Each row comes from the steps of one walk. Every step used is in the known rows, and no mark comes twice. Write the walk behind each row, first mark first.
Known rows:
fabi-veget-guboput-lebogu: [ 3.31  1.61  0.19  2.16  0.50  1.45  5.65 -6.91  1.07 -4.56  0.35  2.73
  0.47 -0.44  1.26]
fabi-veget-guboput-lebogu-gorab-zezo: [ 2.95  1.95  0.01  2.62  1.46  1.90  6.05 -6.70 -0.04 -6.11  2.31  2.60
  0.00  0.32  1.29]
suke-veget-guboput-lebogu-gorab: [-2.33  2.16 -0.89  4.55  3.15  1.34  3.98 -4.55 -1.99 -5.35  2.32 -0.83
  1.59  1.43  2.25]
lebogu-guboput-gorab: [ 2.34 -1.82  2.34  1.23 -0.61 -1.97  3.47 -5.82 -1.16 -3.21 -1.52  3.61
  2.14  0.54 -0.35]
lebogu-gorab-zezo-guboput-veget: [ 0.79  2.60 -0.04  2.55  2.33 -0.53  5.69 -4.86 -1.43 -7.29  4.48  1.60
  1.52  1.29  0.36]
lebogu-guboput: [ 4.62  0.39  1.25  0.73 -0.63  0.62  2.62 -6.32 -1.43 -1.87 -1.25  3.30
  0.38 -0.15 -0.31]
suke-veget-guboput: [-0.88  1.72  0.51  5.85  2.62  2.43  2.61 -4.04 -1.35 -3.51  0.80  1.67
 -1.09  2.53  1.09]
zezo-lebogu-guboput: [ 5.53  1.39 -0.04  3.09  1.79 -2.37  1.55 -7.13  0.21 -3.00 -1.88  3.01
  2.22 -1.13  2.56]
veget-guboput: [ 2.24  3.82  0.37  3.44  0.86 -0.40  2.80 -3.20 -0.90 -4.10 -2.93  3.93
  0.87  2.59  1.28]
gorab-guboput: [ 1.90  0.54  0.33  3.99 -0.03  1.30  5.02 -5.74  1.05 -1.78 -1.92  1.49
  0.14  1.80  0.23]
veget-guboput-gorab-zezo: [-0.28  2.07  1.30  5.27  0.92 -2.15  3.42 -1.36 -1.03 -5.97 -2.41  4.76
  1.81  4.04  1.19]
gorab-zezo-lebogu-guboput-veget: [ 4.09  2.52 -0.55  5.05  1.32 -0.11  3.37 -5.99  0.47 -4.10  0.96  2.91
  2.72 -0.33  2.06]
veget-guboput-gorab-zezo-lebogu: [ 0.39  2.46  0.71  6.17  2.17 -3.67  2.59 -1.96 -0.44 -6.35 -2.82  4.83
  2.62  3.49  2.85]
guboput-gorab: [-0.36 -1.31  1.24  4.15 -0.90 -1.74  5.92 -3.61  1.03 -5.81 -1.36  1.09
  3.76  1.89 -1.56]
fabi-veget: [ 4.80 -0.74  1.19  2.91 -0.49  3.79  6.38 -8.09  2.24 -4.03  1.68  2.21
 -1.55 -0.56 -2.18]
fabi-veget-guboput: [ 4.59  1.12  1.53  2.83  1.01  2.27  4.74 -7.21  0.97 -3.83  0.04  4.72
 -2.12  0.75  0.12]

Which walk is each row?
[-0.08  1.57  1.51  3.88  0.93 -2.98  3.73 -2.65 -0.58 -5.35 -3.32  4.20
  2.55  3.30  1.32]  veget-guboput-gorab
[ 1.39  2.58  0.63  4.47  0.61 -0.46  2.52 -1.19 -1.00 -5.33  0.97  4.11
 -0.66  2.12  0.18]  gorab-zezo-guboput
[ 3.14  2.81 -1.23  7.20  1.05  0.22  3.27 -3.20  0.93 -5.55 -0.21  1.91
  1.75  1.27  0.84]  gorab-zezo-lebogu
[-2.50  2.46 -1.06  5.65  3.07  2.08  3.73 -3.55 -2.35 -5.77  3.06 -0.39
  1.04  2.08  2.22]  suke-veget-guboput-lebogu-gorab-zezo
[ 0.21  4.79 -1.54  2.88  1.59 -1.04  4.42 -2.81 -2.09 -6.72 -0.42  1.21
  3.64  1.91  2.73]  veget-guboput-lebogu-gorab-zezo
[ 3.05  1.61 -1.15  4.52  3.68 -2.20  4.38 -7.72  0.78 -5.01 -0.32  0.50
  2.28  0.32  2.83]  zezo-lebogu-gorab-guboput
[ 0.60  4.45 -1.30  2.73  0.24 -1.45  4.00 -2.88 -0.70 -4.98 -2.61  1.48
  4.14  1.21  2.69]  veget-guboput-lebogu
[ 2.65  2.00 -1.39  4.16  3.79 -2.08  5.96 -9.09  1.65 -4.96  1.10 -0.15
  3.97 -0.57  3.17]  zezo-lebogu-gorab-guboput-veget
[ 1.76  1.97 -0.56  3.94  1.01  1.90  5.62 -4.26 -1.52 -7.02  2.55  0.36
  0.80  2.09 -1.62]  lebogu-gorab-zezo
[ 4.54  2.04 -0.33  5.40  1.25 -0.29  1.78 -4.57 -0.42 -4.08 -0.39  3.55
  0.98  0.56  1.62]  gorab-zezo-lebogu-guboput
[-0.29  2.48 -0.76  0.36  1.55 -3.90  4.29 -3.75 -1.54 -6.82  1.83  0.64
  3.42 -0.41  2.27]  zezo-guboput-lebogu-gorab
[-0.06  2.63 -2.50  2.87 -0.20  0.57  6.91 -3.86 -0.90 -7.49  2.24 -2.54
  5.16  0.21  0.24]  guboput-lebogu-gorab-zezo
[ 1.05  1.19 -0.29  2.13  1.79  0.93  8.10 -8.77  0.41 -4.35  2.42 -0.62
  2.64  0.72  0.49]  lebogu-gorab-guboput-veget
